Each row comes from the steps of one walk. Every step used is in the known rows, and no mark comes twice. Write the walk behind each row, first mark first.
Known rows:
nilif/pibi/sasim/furi/fenov/damet/lofe: [ 27  16 -21 -44  -3   6  14 -26  11  -9  25 -16 -27 -23 -17  19  19   6
  30  17  20 -52  24  15  15  -8  -3 -10  13  -3 -15]
vepu/kofov/pemu/fenov/damet/lofe/zedine: [ 20  14  21 -31  24  38   2 -17  35  -5  53 -21 -18   1 -12  17  17 -17
  90  27  11 -32  55  10   7 -23  -4  -6  11 -37 -30]
lovozi/zedine/lofe/damet/fenov/furi/zikep/lovab: [ 11  11   5   4   3 -23  -6 -14  48   1  29 -36  -6  14 -45  41  53  -1
   5  35  -4 -10  -9  25  -6 -25   7 -12  14 -13   4]
zedine/lofe/damet/fenov/furi: [ 17  27  -7 -10  20   6  -2 -14  50 -14  54 -40   3 -19   6  50   7 -26
  51  15  15 -29  -9 -34   6 -26  13  22  20 -25   8]
lovozi/zedine/lofe/damet: [ 21  20  19  -7  10  26  10 -22  14 -17  15  -4  -9   3  10   9  -2 -33
  44  20  -9 -63   6  15  15 -54  -2  23   8 -41 -20]
fenov/furi: [ 10   7 -11  -7   9  -2   8  -7  42   1  25 -26  15 -22   3  28   9 -14
   8 -11   9   6  -6 -16   2  -5   5  18  12  -6  13]
damet/lofe/zedine: [ 31  12  19 -21   7  41  15 -27   9  -1  15  -2  -5   8 -21  12  10 -11
  55  23  -2 -37  27  20   0 -40 -21  -4  -1 -19  -9]
lovab/zikep: [ -4  -4   1  22   7 -17  -5 -19  14  -3   0 -11   9  14 -23  22   2  11
 -15   3  -1  10  -7  16   1  -2   4 -21   3  11   4]
lofe/zedine: [ 22   7  19 -10  -3  28  10 -14  12   1   7   2  -6   8  -9   0   5 -13
  30  12  -8 -20  20  14   1 -30 -15  -2  -5 -17  -7]
zikep/furi/fenov/damet: [ 21  21 -18 -19   6   7  -5  -7  21  -7  47 -29 -26 -22  -3  32  14   0
  20   2  28 -19  11  -5   1 -15  47  -9  27 -11 -21]
nilif/pibi/sasim/furi: [ 18   1 -21 -34 -34 -45  29  -6   1  -2 -27   7 -18 -10  -1 -35  -2  33
 -53  -1  -7 -16  11  35  15  37 -40  -8 -23  30  -1]
lovab/zikep/furi/sasim/pibi: [ 15  -8 -25 -24 -39 -47  26 -44  14 -21 -28   4 -21  11 -35  35   6  44
 -36  -6  22  41   6  -3 -22  26  11 -39   7  14 -13]
kofov/pemu/fenov/damet/lofe: [ 12  16 -11 -33  28  20 -11  -9  22  -6  60 -28 -15 -13 -10  33  20  -2
  75  17  29 -35  38  -7   7  -4   9  -3  25 -23 -20]
furi/sasim: [ 10   0 -19 -14 -28 -21  10 -27   7 -13 -30   4 -13   7 -16   7  17  24
 -11  -1  12  20   3 -23 -20  15  10 -12  10  -7   7]
nilif/pibi/sasim/furi/zikep: [ 13 -15 -24 -27 -52 -57   3   0  16  -6 -15   9 -17   0 -24 -20  36  43
 -58  12 -10   6   1  38  -6  29 -39 -21  -1  20   3]
vepu/kofov/pemu: [-32 -17  28   4  33 -25   0  19  26  -8  27 -13  -8  10  12 -20  -5 -10
  37   7   2  41  32   0   5  41  16  -7  -3 -17 -26]
sasim/furi/fenov/damet/lofe: [ 26  20 -13 -37  14  22   4 -20  11  -7  37 -23 -18 -16  -7  20  21   6
  47  19  27 -52  19  10   6 -15   9  -4  24  -7 -11]
sasim/furi/fenov/damet/lofe/zedine: [ 42  22   9 -38   7  42  15 -27  20  -4  32 -14 -20  -3 -12  11  20  -5
  60  25  11 -58  34  23   5 -38 -10  -5  11 -19 -15]
zedine/lofe: [ 12  11   8  -4  10  11   0 -10   2   0   4   6  -8   1  -4  -1  -2 -20
  30  12  -1 -22   3   8   9 -26 -10  11   4 -13 -13]
sasim/furi/zikep/lovab: [  4   0   0  -1  -9 -44  -5  -3  24  13   0 -23  -7  24 -40   8  48  40
 -43  22  -3  14  -8  47 -14  18  -5 -26   0  20   7]
vepu/kofov/pemu/fenov: [-23 -11   5  -4  16  -9 -30  30  34  -5  52 -18 -22  -2  11 -11   9   6
  52   1  12  30  38  -6   4  42  22  -9  15  -8 -26]
pibi/sasim: [  6  -2 -11 -18 -29 -26  15  -9  -2   0 -18  14  -9 -13 -19 -10  -2   1
 -32   0 -10   3   6   7  13  10 -13 -10 -15   6   2]
damet/fenov: [ -3  15  -4   1   6   1 -17   5  -1 -13  28 -13 -12   2  -2  19   3  -3
  38  26   9 -17  -5 -29  -2  -5   9 -10   5  -5   5]
lovozi/zedine/lofe: [ 17  11  14   0   4  24  10  -9  -3  -7  -2  16 -11   2  -4 -15   5 -38
  42  21 -10 -45  11  21  15 -49 -15  13   2 -24 -18]
lovab/zikep/furi: [ 17  10  -5  20  13 -30   3 -20   6   0  16 -21   6  13 -31  44 -10  31
 -21   2   9  33  -7  25 -18  -4  27 -26   1  18 -10]
lovab/zikep/furi/fenov/damet: [ 19  19 -17 -12   9   1  -7 -13  26  -8  48 -32 -23 -17 -11  39  15   4
  16   3  28 -16   9   0   1 -16  49 -16  28  -7 -20]

Which walk is each row?
[  7 -13 -22 -34 -45 -32  25 -34  12 -20 -36  15 -24   5 -19  14  11  29
 -26  -7  17  25  10 -15 -14  28  -3 -26   6   5  -8] : furi/sasim/pibi
[  4   8   0   3   2 -33 -11 -11  49   4  31 -43  -2  13 -44  49  51  15
 -11  26   1   9 -14  16 -13  -5  14 -17  13  -4  11] : lofe/damet/fenov/furi/zikep/lovab
[  7 -10 -18  -9 -21 -28 -11  -1  44  -5  21 -14   6  -8 -20  25  43  10
 -16   5   2  21 -11   1 -15   0  -7  -3  24  -5  13] : fenov/furi/zikep
[  8  17 -14  -6  14  -2  -4  -3  41  -7  44 -34   7 -20   1  40  11 -16
  35   7  17  -6 -10 -37   0  -7  11  12  16  -9  17] : damet/fenov/furi
[ 13   5 -13 -11 -13 -20 -18  -7  50 -15  42 -24  -3  -7 -18  39  42   0
  17  24   5  -6 -13 -10 -12 -18  -3   1  30 -20   8] : zedine/lofe/damet/fenov/furi/zikep
[ 12 -10 -28 -38 -41 -33  29 -37  32 -20 -24   2 -17  -6 -17  28  15  22
 -22 -12  22  28   7 -23 -13  26   0 -17  12   3  -2] : fenov/furi/sasim/pibi
[ 13 -11 -20 -26 -44 -50  -1   2  14  -5 -10   7 -13   3 -19 -20  37  43
 -52  14  -7   6  -2  35 -11  26 -32 -19   4  18   7] : pibi/sasim/furi/zikep
[ 10  -5 -29 -37 -38 -33  23 -35  31 -24 -14  -3 -20  -5 -18  34  16  21
  -9  -4  24  22   5 -33 -14  24   3 -21  14   1   0] : damet/fenov/furi/sasim/pibi
[ 27  21 -13 -29  18  21   3 -23   9  -7  45 -25 -16 -16 -18  40  17   3
  51  18  29 -37  18   6   0 -25  24  -9  26 -11 -17] : zikep/furi/fenov/damet/lofe
[ 19  18 -19 -31   0   7  -3  -2  23  -8  37 -24 -28 -22  12   4  21   5
  15   4  26 -41  13   0  10  -2  25  -2  25  -5 -13] : sasim/furi/fenov/damet
[ 21  18 -23 -37 -10  -1   2  -5  22  -8  30 -19 -31 -26   6   0  20   5
   5   4  23 -39  15   3  14   1  21  -6  20  -2 -13] : pibi/sasim/furi/fenov/damet
[ 17  19  -8 -30  23  22   3 -21   9  -5  36 -21  -5 -11 -13  34  14  -7
  53  19  23 -42  24  -3   6 -20   0   1  17 -21 -12] : fenov/damet/lofe
[  9  29   7  -5  16  13 -14 -11  12 -21  42 -22 -17   3   4  31  -2 -17
  63  35   8 -50  -5 -25   5 -31  11   5  11 -28  -7] : zedine/lofe/damet/fenov
[ 28  19 -17 -43   4  14  10 -23  10  -7  30 -17 -21 -20 -13  17  21   7
  37  19  23 -51  21  12  10 -12   4  -8  19  -5 -10] : pibi/sasim/furi/fenov/damet/lofe
[ 18   3 -24 -40 -33 -26  24 -44  38 -28  -7  -6 -24  -5 -15  41  14  12
   6   2  24   4   6 -30  -9   9   3 -12  17 -12  -7] : zedine/lofe/damet/fenov/furi/sasim/pibi
[  2  -1  -2   5  -2 -36  -7  -8  44  13  16 -33   3  12 -47  36  51  18
 -29  15  -1  26 -12  25 -13   3   8 -19   9   7  12] : fenov/furi/zikep/lovab
[ 19   1 -11 -15 -19   0   2   4   3  -6   2  -1 -27 -10  13 -27  15  25
 -13   0   8 -20  -9  26   0   9  17 -11  14  29   2] : sasim/furi/fenov
[ 11  -9 -15 -17 -30 -38  -8   7  15  -5  -1   0  -8   9 -10 -15  39  42
 -37  14  -2   5  -5  31 -17  21 -25 -14  11  15   6] : sasim/furi/zikep
[ 21  18 -11 -31  15  28   0 -21  10  -8  39 -21 -17 -17 -13  31  20  -5
  55  18  25 -46  19   1   6 -24  16  -5  25 -15 -12] : furi/fenov/damet/lofe
